What can hang from each mark
q796: q174 q592 q775 q804 q851
q592: q796
q682: q592 q841 q960
q851: q682 q796
q804: q682 q796
q841: q682 q997
q775: q682 q796
q174: q682

Every row comes from one small tree of marks. Brackets hold a mark, then the marks that hang from it, in the order of their numbers. Every link used is in the known rows. Which tree was each row made from?
Known rows
[q841 [q682 [q592 [q796 q804 q851]] q960] q997]: [  1.4 -18.1 -20.9 -15.7 -20.7  15.8  17.1 -13.7 -10.2   6.1  19.6  27.4
  22.0   3.7  28.5 -12.0  11.6  45.1   9.8  23.7  26.1 -17.7 -18.6   1.6
 -10.7  25.2  18.6  28.2]
[q796 q174 q592 [q775 q682]]: [  3.7  -6.7 -30.3  -6.7   3.6  31.7  56.7  -6.9  -2.6   2.8  -9.9  29.4
  13.9  37.8  -8.7 -12.1  -3.3   1.1   0.4  32.0   5.8 -12.0  19.7  19.0
  12.4   1.2  12.5  11.5]
[q841 q682 q997]: [ -3.5  18.4  -4.3  -7.6 -10.6  -5.3  -6.5 -17.7  -7.8   0.5  27.1  -2.5
   9.5   2.2  11.8  -1.3  13.6  17.7 -18.8  11.6  10.9 -12.0 -17.5  -0.2
  -1.9  14.7  20.3  13.8]
[q682 q841 q960]: [ -1.5   0.1  -1.2 -26.5  -6.6 -18.2  16.2   4.3 -12.9   2.5   4.6 -18.7
   4.6  -3.7  12.8  12.2   2.4  -3.9  18.9  13.8   9.6   6.6   6.3   9.8
  21.1  17.0  20.5  -8.5]
[q775 [q682 q841] [q796 q804 q851]]: [ -5.3 -12.9 -36.8  -3.1   6.8  21.7  52.3  -0.6   5.4  -9.3  13.5  26.8
  22.6  27.9   4.2   5.1   2.0   6.6   9.5  22.8  15.0 -27.8  20.6   2.8
   7.0   8.0 -11.5  -8.6]
[q841 [q682 [q592 [q796 q775]] q960] q997]: [  1.8  -6.0 -20.8 -32.3 -11.6  10.6   2.7 -23.6 -20.9   4.2   7.0  22.6
   6.8  -5.5  18.0 -23.8  11.4  42.9   8.1  34.0  12.3  -1.2 -24.4   2.5
  -4.1  27.2  28.3  28.3]
[q682 [q592 [q796 q775 q851]] [q841 q997] q960]: [-15.1 -20.4 -14.3 -27.6 -10.7  18.4  16.0  -4.2 -15.0  19.9 -15.1  21.3
  10.2  -8.0  26.6  -6.6  -6.9  48.9  31.9  30.9  21.3  -4.8  -3.1   9.7
  -5.7  28.6  28.2  12.4]
[q592 [q796 [q174 q682] q804]]: [ 17.4 -24.2 -22.0   1.3  14.2  25.3  46.5   1.4  -0.4  10.5  10.2  31.2
  35.8  24.3  10.3 -25.6 -23.1  27.9  -0.7  23.8  27.4 -35.0 -12.8   4.1
  -7.0  -6.9   7.7 -20.8]
[q841 [q682 [q592 [q796 q775 q804]] q960] q997]: [ 11.2 -22.4 -21.8 -32.1 -15.4  19.4  11.6 -23.5 -19.1   3.1  14.8  29.1
  17.4  15.7  22.7 -26.6   9.8  48.8  11.6  43.4  24.1 -15.3 -22.4  -0.8
 -13.6  29.2  32.1  30.8]
[q775 [q682 q592 q841] [q796 q174 q851]]: [-27.5  -7.2 -34.5  -4.4  14.8  28.5  47.3  -2.0   2.0  -4.7   0.7  43.1
   6.3  11.5   3.0 -17.6   5.8   3.0  10.8  18.6   6.2 -14.3  29.9   9.4
  15.7   5.5  -8.5  -5.6]
[q804 [q796 q592 [q851 q682]]]: [ 18.2  -2.1 -21.2 -21.5 -11.9  10.9  56.1  13.8  15.8 -11.3 -14.8  22.1
  12.8  18.7  14.1   1.5  -4.6   3.8  11.3   2.4  -0.6 -18.8  34.3  19.1
  -4.8   6.6 -24.3  12.8]
[q851 q796]: [ -2.0   5.8 -22.5  -1.1 -14.4  -2.2  15.6  -1.2  -1.7  -8.9   3.1   8.9
  15.4  -4.7  11.4   2.6   1.9  -0.4   4.3  11.0  11.8 -10.2  11.8  13.4
  -5.4  10.9   3.4  -3.7]
[q841 q997]: [ -7.8   3.8   0.5  -2.5  -3.2  -6.0   0.1  -8.5  -6.0   0.6  11.1  -1.6
  10.6   6.8  13.4  10.0   5.3  16.4  -8.6   9.8  15.1 -13.8 -11.0   7.5
  -3.6  15.7  14.7  -9.0]
[q592 [q796 q174 [q851 [q682 q960]]]]: [ 15.9  -9.3 -29.1  -6.6 -10.2  23.1  52.9  18.7  -9.7  16.9 -12.4  25.0
  34.1  12.5  15.5 -16.5 -15.1  15.1  16.8   6.9   2.5 -21.8   6.4   5.2
   0.3   8.3  -3.5  12.3]
[q775 [q682 q592 [q841 q997] q960] q796]: [-32.4  -0.2 -17.8 -24.9  10.6 -12.1  10.4 -17.4 -10.4 -21.3   5.5  15.4
   0.1  -1.2   5.7   4.4  23.8  14.8   9.3  20.9  14.9  14.3  13.6   6.2
  28.0  17.7  12.6 -18.2]
[q796 q592]: [  8.1  -0.8 -17.6  -6.7  -5.7  -4.8  29.7  -2.7  -2.7  -9.1  -3.3   3.4
  11.2   8.3   7.4   3.1   0.7   1.5  -1.8  11.1  15.2  -3.4   8.5  20.1
   3.7   8.0   4.0  -1.6]
[q174 [q682 [q592 q796] [q841 q997]]]: [-19.5  -7.4  -8.0 -15.2  13.6  -4.4  -4.2  -7.4  -4.1   1.2  -4.7  13.7
  15.1 -23.0  24.4 -29.7  -8.2  63.4   2.6  19.8  37.0  -4.7 -10.6   2.6
   6.1  -0.7  21.1 -32.6]
[q775 [q682 q960] [q796 q174 q592]]: [ -2.5  -1.4 -37.3  -8.1   9.7   7.7  65.6  -8.1  -6.1 -13.4  -2.7  30.0
  12.7  27.3 -15.9  15.5  11.0 -27.5   1.7  15.3  -0.3   5.7  23.5  19.0
  23.9   7.0  -7.6  -0.2]
[q174 [q682 [q592 q796] [q841 q997] q960]]: [-17.6  -8.7  -3.8 -26.6   6.4 -14.5   1.2  -9.0  -9.0   2.1  -5.5   6.8
  15.7 -24.6  23.7 -19.9  -2.5  52.4  14.3  20.2  29.3  10.0  -9.8   4.9
  18.7   6.1  27.8 -29.3]
[q804 q682 q796]: [ 17.4   5.3  -0.4 -29.1  15.1   3.2  21.6   4.4   1.4 -14.4  10.2  26.4
  -8.2  -4.8  -1.1  33.5   5.8 -15.3   6.5  15.5   3.3 -12.3   4.5  19.4
  -6.3  29.0  -5.1 -17.7]
[q682 [q592 [q796 q804 q851]] q960]: [ 11.0 -32.9 -29.5 -13.1 -10.8  16.5  38.9   0.5  -7.3   0.7   1.0  31.2
  22.5   8.0  24.7  -9.6   1.7  27.7  26.3  22.8  25.3 -15.8  -3.4  11.6
  -3.0  23.4   3.8   3.7]
[q775 [q682 q841 q960]]: [ -8.1   6.8 -11.3 -23.0   3.8 -13.3  24.9   2.4  -9.5  -7.0   5.8 -10.3
   5.7   0.8   3.4  12.2  10.3  -0.6  12.5  19.9   7.2  12.6  11.2   5.9
  43.1   9.5  21.4 -14.2]
[q174 q682]: [  6.4   3.5  -9.8  -3.4   6.1  -6.9  22.1 -12.1   6.3  -3.4   9.5   7.5
  21.7   1.5   1.5 -12.3  -2.8   1.6  -1.0  14.2   6.7 -13.9  -4.8   8.5
  15.2  -8.1  -0.1 -28.8]
[q796 q174 q804]: [ 11.2 -18.1 -11.8  -2.9  -3.1  20.1  37.7   1.3  -4.3   6.4  16.1  14.3
  19.5  39.3  10.7  -7.5  -6.1  -0.3   1.5  18.7  22.2 -34.5   3.7   8.7
  -8.7   9.8  13.1  -1.6]
[q682 [q592 q796] [q841 q997] q960]: [-17.8 -10.8  -5.9 -29.6  -0.4 -11.6  -4.4   0.3 -20.1   1.5  -4.7  -0.5
   2.8 -22.5  28.9  -4.9   4.2  46.0  13.0  18.0  31.9  13.2  -7.9   6.3
   6.5  25.2  32.1 -10.2]

Write each row's tree
[ -1.9  -8.6 -23.6 -21.4 -17.9  22.9  15.1 -19.6 -13.8  17.0   5.6  34.4
  13.5  -4.8  18.7 -16.9   8.1  42.7  16.1  31.3   8.2  -9.6 -18.5   5.6
  -9.6  26.0  18.9  40.7] : [q841 [q682 [q592 [q796 q775 q851]] q960] q997]
[ 17.5 -22.6 -21.8 -25.8   3.3   4.7  28.7 -18.4 -11.0 -28.9  11.9  48.3
  13.3   6.3  -1.8   5.9  20.2 -14.5  21.2  30.0  17.9 -13.6  10.9  17.4
  -1.1  34.2  -5.3 -22.1] : [q775 [q796 [q804 [q682 q592 q960]]]]
[-19.2  -5.2 -21.2 -15.0 -11.3   7.5  12.1  -6.1   2.5  -9.7  -9.5  27.6
  17.3   1.7  21.4 -30.1   3.2  35.6  10.5   8.3  15.8 -20.4  26.7   3.8
  -7.2   9.6 -10.8  -7.0] : [q775 [q796 [q851 [q682 q592 [q841 q997]]]]]
[-15.7  -2.9   9.1 -17.1  -2.1  -9.5  34.3  -3.7  -4.3  15.5  -6.9  -4.9
  21.0   6.3   4.5   3.1 -10.5   9.7   8.7  13.8  22.3   3.3  18.7  15.1
  22.3  -5.1  32.0 -15.5] : [q796 [q174 [q682 [q841 q997] q960]] q592]
[-23.7 -18.1 -20.1 -25.7   4.1  -3.5  19.4 -19.3  -7.9 -23.2  11.5  18.8
   9.8  19.0  10.2  -0.2  22.1  20.1  10.9  29.8  27.3  -1.1  17.8   4.1
  19.6  20.9  15.8 -16.3] : [q775 [q682 q592 [q841 q997] q960] [q796 q804]]
[  5.2 -26.2 -17.5   0.5   6.2  33.6  56.8  14.3   4.7  25.9   4.8  26.0
  39.8  17.3  18.9 -22.7 -31.2  36.1  14.1  23.5  29.0 -39.2   0.9   2.6
  -7.8  -7.9   9.2 -14.7] : [q592 [q796 [q174 [q682 q841]] q804 q851]]
[ 12.3 -24.7 -23.9 -11.9  10.9  30.0  35.4 -11.5  -6.8 -18.9  11.4  63.2
  11.9  20.7  -3.3 -12.6   6.8  -8.8   6.6  29.1  22.4 -34.4  14.4  16.6
 -15.8  25.9  -4.9 -20.4] : [q775 [q796 q174 [q804 [q682 q592]]]]
[ 19.9 -33.8 -32.1   0.3  -4.8  58.7  61.8   7.5  -5.9  28.1  -0.5  44.3
  30.4  43.6  14.5 -14.1 -25.9  26.4  16.8  32.8  20.3 -48.6  -6.5   8.6
 -33.0  15.2   7.6  20.4] : [q592 [q796 q174 q775 q804 q851]]
[-10.9   8.4  -3.3 -26.6 -14.5 -14.5  -9.8 -24.7 -11.6  -6.5  22.1   3.8
   3.1  -9.4  14.5 -12.2  27.6  13.2   1.0  17.5   9.6   5.6  -8.3   5.6
  14.2  22.2  25.8  16.2] : [q841 [q682 q592 q960] q997]
[ -5.1   2.3 -15.6 -24.5  -7.3  -6.2  -6.3 -18.4 -17.9  -3.0  14.2  12.9
   5.6 -16.5  21.1 -13.3  17.0  38.7  -1.3  19.1  18.4   8.7 -24.3   1.5
   2.7  25.5  23.4  18.5] : [q841 [q682 [q592 q796] q960] q997]
[  2.6  -3.1 -25.8 -10.3  -6.1  20.6  50.1  -8.1  -1.6   6.9   0.4  23.2
  17.8  21.6  -5.0  11.3   7.8  -5.7  23.1  29.5  -8.0 -10.1  10.6  12.9
  23.3  13.4   5.0  13.2] : [q796 [q775 [q682 q960]] q851]
[ -7.8  -9.6 -13.6 -34.3  -8.8 -11.9  -2.2   5.3 -18.0  -6.2 -16.4   4.2
  15.4 -17.8  32.0 -31.4  -1.5  55.9  14.2  14.4  29.7   5.2   3.2  -1.2
  10.5  16.8  23.5 -10.5] : [q851 [q682 [q592 q796] [q841 q997] q960]]
[-15.8   2.9  10.7 -22.8  -9.0 -21.6   1.3  -1.7 -15.1   5.5   5.7 -21.5
   4.4  -2.5  16.0  19.9   5.0  11.8  10.4  12.0  18.5   4.9   1.3   6.8
  14.6  20.9  32.4  -9.0] : [q682 [q841 q997] q960]
[ 20.8 -13.5 -20.3 -34.0 -15.9  35.2  79.9  11.3   6.9  11.0 -24.4  34.6
  14.2  40.5   3.5  -0.9 -12.8 -13.2  33.1  17.7 -11.9 -18.6  43.6  22.7
  -3.5  12.7 -10.3  34.6] : [q804 [q796 q174 q592 q775 [q851 [q682 q960]]]]
[  6.5 -35.2 -15.6 -15.0 -10.3  38.7  62.5 -17.5   8.0  19.1   0.4  47.3
  33.4  38.7   4.6 -35.2  -7.7   2.0  37.4  39.0  10.0 -35.3  19.3  15.9
   6.9  -1.0  11.2   2.0] : [q796 [q174 [q682 q592 q960]] q775 q804 q851]
[ -6.1  -8.7 -38.1  -8.6   7.3  11.9  37.5  -2.2  -5.9  -6.4  -3.8  34.2
  14.5  -8.8  12.2  -4.3  12.0  24.4  15.7  20.5   8.9   5.8  -0.7  11.9
  25.3  14.5   1.0  -0.2] : [q775 [q682 [q592 [q796 q851]] q960]]
[-26.7  -3.5 -21.2  -8.3 -11.2  28.4  39.5   1.5  -4.4   8.5 -18.7  17.6
  15.2  20.1   2.4  -3.7  -7.8  24.3   4.4  31.5  27.2  -8.2  37.7  16.7
  -0.1   6.2  32.1  14.4] : [q851 [q796 q174 q592 [q775 [q682 [q841 q997]]]]]
[ 12.7   2.8 -34.9  -8.4 -28.8  -1.9  31.2   5.8   2.9 -19.1 -20.6  13.2
  30.3   2.7  11.3 -23.4  -3.4  10.4   2.2   7.4  15.3 -10.1  37.5  16.6
  -3.4   0.6  -5.8   4.2] : [q851 q682 [q796 q592]]
[ 14.9 -24.6 -25.4 -19.5 -18.5  31.1  21.8 -13.1  -3.8 -16.0  -2.3  53.6
  19.5   5.3   5.9 -18.5   4.2   8.5  23.7  46.9  31.0 -33.1  24.7  18.5
 -20.6  28.5  14.3  -4.0] : [q851 [q796 q775 [q804 [q682 q592]]]]
[ -3.2 -11.8 -16.1 -30.6  10.0 -11.7  16.1  -2.1  -6.8  -2.6  -6.0  10.3
  14.7 -26.5  18.7 -26.9  -5.5  32.1  23.6  21.2  22.0  11.8  -4.3   6.6
  25.8   2.4  17.3 -29.3] : [q174 [q682 [q592 q796] q841 q960]]
[ 13.3 -25.7 -29.4  -3.6 -17.1  38.0  65.2 -10.5  11.0   6.5  -9.6  40.4
  40.8  39.7   0.5 -31.4 -20.2   5.5  14.9  36.2  25.1 -35.2  31.1  19.4
 -12.1  -8.8  12.1   3.0] : [q851 [q796 [q174 q682] q592 q775 q804]]
[  2.5 -15.6 -36.8   2.9  15.9  28.7  57.0  -8.0  -1.9 -12.7  19.7  38.0
  19.1  49.7  -5.7  -2.0   4.9  -9.4  -5.8  24.9  11.4 -31.2  12.4   5.4
   3.3   7.5  -8.1  -9.6] : [q775 q682 [q796 q174 q804]]
[ 20.1  -4.9 -33.8  -0.7  -9.0  16.8  34.1  13.4  -2.5   2.8 -12.3  24.3
  33.7   3.6  20.5 -21.3 -15.3  34.8   4.5   7.3   9.4 -26.0  -3.1   2.6
  -9.1   4.1 -12.6   2.2] : [q592 [q796 [q851 q682]]]
[  5.0  -5.1 -36.1   4.2  -5.7  11.3  54.4  -8.9   4.6  -8.1  -5.2  31.1
  19.0  14.7   1.5  13.2   0.6  -8.8   5.1   6.6   5.0 -15.4  16.8  24.4
 -12.1  11.4 -27.7   6.5] : [q775 [q796 q592 q851]]
[  3.9 -18.5   4.8 -17.6 -19.0   4.8  35.2   4.0  -7.6   5.3  -3.8  13.4
  24.9   5.8   9.4  33.4   1.0  13.1  22.1  21.8  36.4 -15.1  24.3  22.5
  -1.5  29.0  26.6  -2.8] : [q796 q592 [q804 [q682 [q841 q997] q960]] q851]
[ 15.2 -19.8 -36.9  -6.3  -4.1   7.5  49.7 -10.9  -1.1 -21.3   5.5  23.4
  20.1  33.9   5.4   1.8   0.7  -3.6  -0.1  18.4  23.1 -19.8  12.8  17.5
 -14.9  13.2 -12.9  -2.5] : [q775 [q796 q592 q804]]
[-18.1 -12.1 -19.7  -8.3  -1.9   8.4  43.5  -6.1  -2.6  -3.0  14.1  18.4
  23.0  29.3   5.7  25.9  10.6  11.3  14.5  21.7  17.3 -15.8  16.9   2.7
  10.1  17.5   6.8  -5.5] : [q775 [q682 [q841 q997] q960] [q796 q804 q851]]
[ -2.2  -4.7 -11.8 -16.8 -15.7   1.1  18.9  17.9 -13.1  13.5 -14.7   0.9
  28.7  -5.3  27.9  -3.3 -12.5  47.2  16.1   7.2  17.0 -10.1   2.4  -1.8
   0.9  14.4  13.7   2.2] : [q592 [q796 [q851 [q682 [q841 q997] q960]]]]
[  8.2 -18.8 -44.7  -3.1  -6.8  14.3  76.3 -11.3   4.5 -16.0   2.1  35.5
  30.1  37.7  -5.1  20.9  12.4 -11.9  14.4  21.2   8.0 -11.8  26.5  18.1
  13.5  13.8 -17.9   6.1] : [q775 [q682 q960] [q796 q592 q804 q851]]
[ 10.2  -4.9 -18.2 -29.5 -15.7 -10.9  14.5  -6.4  -7.5 -19.1  -7.1   9.7
  14.2   1.6  14.2 -32.5  13.2   5.5  18.3  14.7   6.2   1.4  16.7   8.7
  24.3  11.5   5.7  -7.8] : [q851 [q682 q592 q960]]
